Known rows, with every way that one mark hangs from another:
{Z260 Z579 Z794}: -.02	-.01	-.08	.29	-.17	-.35	.06	-.13	.11	-.34	.25	.20	.11	.20	-.23	-.67	.18	.20	-.15	-.05	.35	.18	-.28	.03	.07	.05	.29	.18	.12	.08	-.27	-.36
{Z794 Z830}: .13	.24	.11	.20	-.25	-.22	-.02	.02	-.26	-.24	-.38	-.16	.03	-.06	.14	-.08	.14	.06	-.05	-.06	-.24	-.09	-.59	.03	.12	.06	.21	.23	-.01	-.05	-.29	-.25
{Z830 {Z794 {Z547 {Z761 Z260}} Z704}}: .06	-.02	.33	-.06	.09	-.19	-.02	-.45	-.15	.34	-.14	-.08	.10	-.10	.20	.68	-.17	-.25	-.09	-.21	-.50	-.28	.36	-.02	.07	-.04	-.05	-.25	.00	-.12	.46	.15
{Z813 {Z260 {Z484 Z794} Z547 Z579 Z761}}: .14	-.33	.02	-.13	.39	.12	-.03	.03	.56	-.46	.34	.39	.12	.29	-.03	-.62	.00	.16	-.21	.40	.63	-.02	.31	-.04	-.12	-.34	.06	-.12	.09	.45	.03	.07
{Z484 {Z794 {Z547 {Z761 {Z260 Z579}}} Z704 Z830}}: .13	.33	.42	-.12	.50	.08	.11	.01	.18	.12	.18	-.06	-.17	-.23	.31	.44	-.23	-.37	.00	-.24	.06	-.43	.19	.11	.18	-.29	-.37	-.28	-.20	.12	-.16	.35
{Z484 {Z794 {Z547 Z761} Z704 Z830}}: -.07	.22	.47	-.08	.32	.24	.15	-.03	-.11	.15	-.15	-.36	-.13	-.43	.25	.50	-.04	-.17	.15	-.43	-.20	-.44	-.22	.35	.16	.09	-.26	-.09	-.40	-.17	.10	.22
{Z579 {Z260 Z547 {Z794 Z704}}}: .01	.37	.19	.00	.06	.27	.01	-.05	-.03	.07	.26	.03	.08	.12	-.46	-.30	-.13	.13	.36	-.09	.23	.27	.07	.46	-.12	.38	.32	.26	-.12	-.13	-.29	.12
{Z813 {Z260 {Z484 Z794} Z547 Z579}}: .21	-.24	.09	-.03	.42	.19	.11	-.07	.47	-.29	.19	.43	.05	.16	-.14	-.70	.03	.18	-.30	.26	.64	.07	.20	-.02	-.18	-.24	.11	-.04	.11	.49	-.23	-.10
{Z794 Z484 {Z547 Z761} Z704 Z830}: -.11	.12	-.11	-.06	.32	.34	-.01	-.09	-.19	.53	.00	-.35	-.13	-.41	.16	.65	-.03	-.20	.38	-.43	-.16	-.23	-.37	.34	.15	.13	-.56	-.06	-.22	-.33	.25	.16
{Z547 Z761}: -.03	.11	.20	.04	-.32	-.21	-.20	-.38	-.09	-.25	-.26	-.09	.09	.02	.02	.08	.13	.17	-.02	-.25	-.25	-.39	-.41	-.18	.01	.22	.47	-.01	.10	-.16	.22	-.65
{Z579 {Z260 Z761 {Z813 {Z794 Z484}}}}: -.32	-.22	-.31	-.05	-.21	.20	-.18	.04	-.02	.01	-.03	-.12	-.03	-.05	-.09	.41	.00	-.08	.27	.09	-.21	.20	.22	-.01	-.15	-.02	.05	-.05	-.01	-.40	-.03	.04
{Z484 {Z794 Z547 Z704}}: .06	.03	.41	.02	.22	.10	.15	-.11	-.05	.03	-.38	-.21	-.09	-.36	.19	.22	.13	-.01	.08	-.21	-.20	.10	.01	.33	-.04	.03	.00	.14	-.45	-.29	-.16	.31
{Z704 {Z794 Z484 {Z547 Z761} Z830}}: -.09	.20	-.22	-.11	.20	-.09	.00	.17	-.26	.30	.00	-.27	-.05	-.19	.17	.43	-.13	-.11	.31	-.32	-.17	-.05	-.36	.39	.31	.29	-.50	-.16	-.17	-.03	-.06	-.21
{Z260 Z547 Z579 Z761 {Z813 Z794}}: -.36	-.58	.08	-.18	-.18	.14	-.04	-.04	.27	-.29	.37	.27	.16	.06	-.05	-.28	.10	.25	-.07	-.15	.24	.00	.30	.17	-.11	-.11	.15	-.22	.29	.25	.10	-.19
{Z579 {Z260 Z761}}: .03	.31	.06	.00	-.27	-.17	-.27	.01	-.01	-.44	-.21	-.05	.11	.19	-.05	.13	-.01	.05	.28	.21	-.31	-.01	-.24	-.19	.01	.11	.56	.26	-.07	-.33	-.21	-.10
{Z794 Z484}: .15	.00	-.23	.17	-.14	-.06	-.11	-.17	-.13	-.02	-.42	-.09	.07	-.08	-.07	-.01	.26	-.04	.09	.01	-.18	.15	-.49	-.02	-.12	.08	.08	.16	.01	-.35	-.12	-.38
{Z813 {Z794 Z830}}: -.02	-.06	.07	.31	-.22	-.28	.12	-.15	-.36	-.14	-.42	-.10	-.01	-.26	.13	.12	-.02	.00	-.29	-.34	-.38	.02	-.32	.14	.11	-.06	.11	.04	-.02	-.05	-.21	-.32
{Z761 Z547}: .15	-.06	-.03	.18	-.40	-.37	.04	-.11	-.21	-.27	-.34	.05	-.04	.27	.12	.03	.10	.06	-.36	.01	-.35	.09	-.31	-.39	-.09	-.05	.43	.20	.16	-.04	.05	-.37
{Z547 {Z761 {Z260 Z484 Z813} {Z794 Z704}}}: .04	-.04	.22	-.12	-.13	-.21	-.13	-.23	.13	.11	.16	.13	-.19	.29	.13	.22	-.26	.05	-.33	.09	.10	-.27	.80	-.79	.01	-.24	.13	-.25	.23	.01	.49	.09
{Z830 Z794}: .07	-.13	.09	.21	-.30	-.32	.01	-.32	-.28	-.11	-.51	-.02	.28	.03	-.02	-.06	.21	.05	-.21	.00	-.45	.03	-.37	-.09	.03	.01	.38	.15	.14	-.17	.12	-.44
{Z794 Z484 {Z547 {Z761 Z260}} Z830}: .17	.22	-.13	-.08	.13	.02	-.15	.00	-.09	.27	-.09	-.20	-.11	-.25	.25	.56	-.10	-.31	.11	-.18	-.28	-.24	-.05	.03	.07	.09	-.44	-.19	-.03	.02	.02	.13
{Z260 Z547 {Z794 Z484 Z830} Z813}: -.18	-.14	-.22	-.04	-.08	.50	.03	.37	-.01	.24	.33	-.14	.03	-.03	-.30	-.55	.25	.09	.30	-.01	.45	.23	-.14	.55	-.10	.32	-.36	.00	.10	.24	-.09	.14
{Z830 {Z794 Z484}}: .09	-.21	-.25	.18	-.10	-.08	.02	-.24	-.25	.18	-.51	-.08	.22	-.10	-.14	.08	.25	-.19	-.05	.07	-.38	.16	-.42	.00	-.07	.00	-.03	.07	.09	-.34	.12	-.37
{Z704 {Z794 Z484 {Z547 {Z761 {Z260 Z579}}} Z830}}: .15	.28	-.23	-.15	.36	-.20	.00	.23	.04	.25	.34	.05	-.07	.04	.21	.32	-.34	-.33	.17	-.07	.09	-.04	.03	.17	.34	-.07	-.61	-.36	.05	.29	-.31	-.09
{Z761 Z794}: .29	-.01	.14	.22	-.31	-.47	.05	-.24	-.18	-.23	-.53	.12	.07	-.09	.05	-.04	-.02	.20	-.34	.05	-.27	-.05	-.17	-.61	-.05	.06	.43	.19	.09	-.13	-.11	-.42
{Z761 Z547 {Z794 Z484 Z704}}: .31	-.19	-.32	.17	-.05	-.15	.24	-.09	-.29	.35	-.34	.07	-.16	.01	.07	.48	-.22	-.27	-.37	.05	-.26	.24	-.02	-.64	-.19	-.26	-.10	.09	.11	-.34	.24	-.12
{Z165 {Z260 Z547 {Z794 Z704}}}: -.09	.14	.14	.30	-.09	.04	.21	-.16	-.13	-.09	.15	.21	.26	-.20	-.35	-.65	.22	.38	.04	.02	.23	.12	-.20	.44	-.28	.18	.04	.17	-.08	.05	.29	.08

Rows:
.18	.07	.10	.15	-.15	-.45	-.02	-.11	-.02	-.09	.01	.03	-.04	.01	.09	-.20	-.01	.08	-.14	-.03	-.09	.32	.42	.11	.04	.23	.10	.09	-.04	.19	-.23	.27 : {Z761 {Z260 {Z794 Z547}}}
.05	.00	-.27	-.01	.10	-.22	.01	.15	-.18	.19	-.22	-.09	-.05	-.09	.11	.14	.03	.07	.22	-.11	-.16	.49	-.10	.36	.14	.23	-.24	.02	-.18	-.16	-.27	-.12 : {Z704 {Z794 Z484 Z547}}
.10	-.08	.11	-.06	.13	-.14	.07	.21	.02	.30	.10	.09	-.28	-.01	.34	.20	-.23	-.02	-.29	.21	.07	.21	.81	-.44	.18	-.32	-.28	.03	-.06	.17	-.03	.81 : {Z761 {Z260 Z484 Z813} {Z794 Z547 Z704 Z830}}
-.39	-.03	-.12	-.29	.03	.71	-.04	.01	-.03	.37	.22	-.15	-.04	-.24	-.29	.39	-.18	-.16	.31	-.36	-.01	-.18	.03	.34	-.15	.23	-.19	-.25	.12	.00	.04	-.13 : {Z579 {Z260 {Z547 Z761} {Z813 {Z794 Z484 Z830}}}}
.02	.34	.04	.13	.10	-.20	-.03	-.10	-.03	.12	.47	-.08	-.17	.28	-.03	-.08	-.32	-.13	-.11	-.06	.27	-.19	.30	.04	.28	-.11	-.15	-.10	.00	.18	.17	.16 : {Z547 {Z761 {Z260 Z484 {Z794 Z704 Z830}}}}
-.07	.52	.31	-.27	.48	.60	.03	.03	.16	.14	.26	-.08	-.11	.05	-.28	.03	-.26	-.14	.30	-.05	.29	-.37	-.03	.36	.06	.09	.05	.08	-.28	-.02	-.10	.15 : {Z579 {Z260 {Z484 {Z794 Z704 Z830}} {Z547 Z761}}}
-.08	.07	-.18	-.04	.11	.14	-.07	-.07	-.11	.29	-.08	-.27	-.04	-.33	.12	.42	.09	-.13	.20	-.31	-.21	-.26	-.50	.22	.12	.21	-.38	-.05	-.13	-.11	.07	-.05 : {Z794 Z484 {Z547 Z761} Z830}
-.21	.00	-.09	-.17	-.07	.09	.04	.59	.15	-.30	.24	-.07	-.22	.54	.10	.02	-.02	-.15	-.03	.60	.02	.04	.21	-.31	.05	-.32	.17	.12	-.09	.14	-.06	.45 : {Z579 {Z260 {Z484 {Z794 Z830}} {Z761 Z547} Z813}}
-.27	-.25	.17	.00	-.09	.22	.15	.14	.28	-.38	.03	.29	.14	-.05	-.17	-.84	.54	.50	-.13	.39	.33	.02	.06	.13	-.36	-.07	.19	.08	-.06	.27	.23	.13 : {Z165 {Z260 {Z484 Z794} Z547 Z813}}
-.38	.10	-.10	-.21	-.10	.29	-.16	.49	.22	-.15	.79	.04	.01	.49	-.32	-.68	.00	.24	.35	.35	.56	.19	.31	.36	.12	.21	.09	.20	.01	.34	-.10	.49 : {Z579 {Z260 Z484 Z547 Z761 {Z794 Z830} Z813}}
.01	-.17	-.33	.08	-.10	-.04	-.09	.10	.28	-.02	.44	.20	-.01	.24	-.19	-.50	.13	-.10	-.03	.28	.47	.33	.32	-.08	-.10	-.12	-.18	-.17	.28	.13	-.27	.07 : {Z761 {Z260 Z579 {Z794 Z484} Z813}}
-.64	-.49	-.30	.15	-.08	-.26	.07	.20	.48	-.40	.88	.44	.14	.23	-.07	-.88	.45	.55	-.07	.42	.65	.28	.27	.08	.04	-.19	-.12	.10	-.07	.35	.38	.49 : {Z165 {Z260 Z484 Z579 Z761 {Z794 Z547} Z813}}
.03	-.14	.15	-.16	.07	.04	-.08	.07	.32	-.40	.01	.13	.11	.18	-.10	-.54	.14	.17	-.01	.17	.25	-.04	.10	.21	-.08	.02	.26	.07	-.08	.15	.10	.02 : {Z260 {Z484 Z794} Z547 Z761}
.56	.09	-.26	.19	.04	-.23	.25	.17	-.34	.44	-.24	.03	-.30	-.02	.27	.68	-.46	-.61	-.45	.22	-.32	.11	.23	-.71	-.09	-.46	-.39	-.07	.17	-.06	.00	.26 : {Z761 Z260 Z547 {Z794 Z484 Z704 Z830}}
.12	-.08	.23	-.20	-.17	.07	-.16	.08	.35	-.26	.24	.35	.08	.27	-.06	-.45	.15	.14	-.05	.15	.33	.03	.35	-.15	-.19	-.03	.27	-.14	.41	.42	-.29	-.08 : {Z761 {Z260 Z547 Z579 Z813}}
-.06	.13	-.15	.12	-.34	-.32	-.03	.13	-.07	-.33	.26	.02	.00	.53	-.14	-.03	-.14	-.05	-.04	.26	-.18	.24	.02	-.21	.00	.10	.47	.23	.06	-.04	.02	.00 : {Z579 {Z260 {Z761 Z547} Z794}}
.16	.26	-.29	.13	.02	-.22	.04	.35	-.37	.09	-.26	-.18	.00	.01	.06	.05	-.06	-.09	.22	.02	-.14	.25	-.52	.26	.22	.07	-.33	.06	-.08	-.10	-.42	-.30 : {Z704 {Z794 Z484 Z830}}
-.29	-.02	-.02	-.39	-.15	.27	-.34	.20	.36	-.30	.38	.16	.06	.49	-.25	-.42	.12	.32	.34	.38	.28	.14	.35	.05	-.08	.17	.45	.18	.07	.13	-.02	.23 : {Z579 {Z260 Z484 Z547 Z761 Z813}}
.24	.08	.30	-.14	.12	.14	.13	.26	.14	.17	.28	.30	-.05	.06	.07	-.09	-.28	-.08	-.16	.15	.39	-.10	.52	-.35	-.04	-.26	-.17	-.19	.31	.39	-.24	.33 : {Z761 {Z260 Z547 Z579 Z813} {Z794 Z704 Z830}}
.20	-.16	-.29	.11	-.16	-.28	-.08	-.01	-.06	-.09	-.37	.01	.09	-.09	.06	.17	-.02	-.04	-.05	.23	-.17	-.01	-.18	-.58	-.08	-.04	.03	.04	.07	-.29	.15	-.21 : {Z260 {Z761 {Z794 Z484}}}
.02	.20	.08	-.22	.00	.03	-.08	-.30	.20	-.04	.17	.33	.02	.23	-.39	-.17	-.31	.21	-.09	.06	.18	-.20	.16	-.49	-.06	.23	.53	.10	.15	.12	.12	-.34 : {Z579 {Z260 Z484 {Z547 {Z761 Z794}}}}
-.30	-.41	-.08	-.26	-.07	.17	-.23	.14	.56	-.38	.64	.39	.14	.50	-.12	-.75	.28	.38	.06	.26	.67	.09	.19	.04	-.03	-.12	.26	.01	.27	.36	.18	-.02 : {Z260 Z484 Z547 Z579 Z761 Z813}
.08	.17	.37	.04	.33	.15	.24	.14	-.15	.12	-.35	-.31	-.14	-.44	.26	.26	.04	-.13	.12	-.21	-.22	-.01	-.15	.45	.11	-.02	-.24	.14	-.47	-.15	-.24	.46 : {Z484 {Z794 Z547 Z704 Z830}}
-.22	.16	.07	-.15	.00	.21	-.10	.51	.20	-.34	.14	-.16	-.14	.31	-.01	-.14	.07	.01	.24	.50	.14	-.03	.11	-.03	.13	-.15	.16	.13	-.24	-.04	-.26	.47 : {Z579 {Z260 {Z484 {Z794 Z830}} Z761 Z813}}
.15	-.42	.10	.12	-.08	.00	.03	-.42	-.12	-.08	-.30	.14	.13	-.23	.04	-.03	-.13	.20	-.38	-.29	-.14	.16	.25	.14	-.28	-.01	.17	-.17	.21	.26	.00	-.31 : {Z813 {Z260 Z547} Z794}
-.07	.01	.38	-.11	.05	-.04	.02	-.26	.08	-.16	-.27	-.19	.02	-.29	.16	.20	.18	.08	.01	-.33	-.24	-.32	-.15	.08	.01	.23	.18	-.06	-.25	-.09	.15	-.19 : {Z484 {Z794 {Z547 Z761}}}
.05	.00	-.25	.06	.09	.09	.02	.10	-.19	.25	-.26	-.22	-.07	-.36	.16	.19	.18	-.11	.17	-.13	-.20	.20	-.45	.30	.09	.13	-.40	.20	-.19	-.13	-.24	.13 : {Z794 Z484 Z547 Z830}
.13	.16	-.11	.07	.15	.11	.08	-.13	-.28	.43	-.23	-.18	-.07	-.32	.04	.56	-.25	-.22	.00	-.20	-.13	-.40	-.35	-.36	.08	-.04	-.36	-.09	.00	-.36	.25	-.20 : {Z547 {Z761 {Z794 Z484 Z704 Z830}}}
-.12	-.07	-.06	-.01	.03	.29	-.02	-.10	-.20	.49	.03	-.28	-.19	-.27	.17	.80	-.28	-.40	.03	-.36	-.18	-.26	.39	.08	-.03	-.25	-.51	-.51	.11	-.18	.25	.09 : {Z547 {Z761 {Z260 {Z813 {Z794 Z484 Z704 Z830}}}}}
.13	-.02	-.17	.08	-.14	-.18	-.07	-.37	-.09	.11	-.32	.02	.05	-.18	-.04	.29	-.09	-.05	-.16	-.14	-.20	-.28	-.30	-.60	-.09	.12	.07	-.10	.14	-.30	.27	-.61 : {Z547 {Z761 {Z794 Z484}}}
-.02	-.35	-.28	.08	.07	-.06	.09	-.24	-.19	.37	-.41	-.10	.16	-.29	.03	.21	.28	-.12	-.02	-.01	-.43	.28	-.22	.23	-.01	.07	-.21	.09	-.08	-.24	.16	-.02 : {Z830 {Z794 Z484 Z547}}
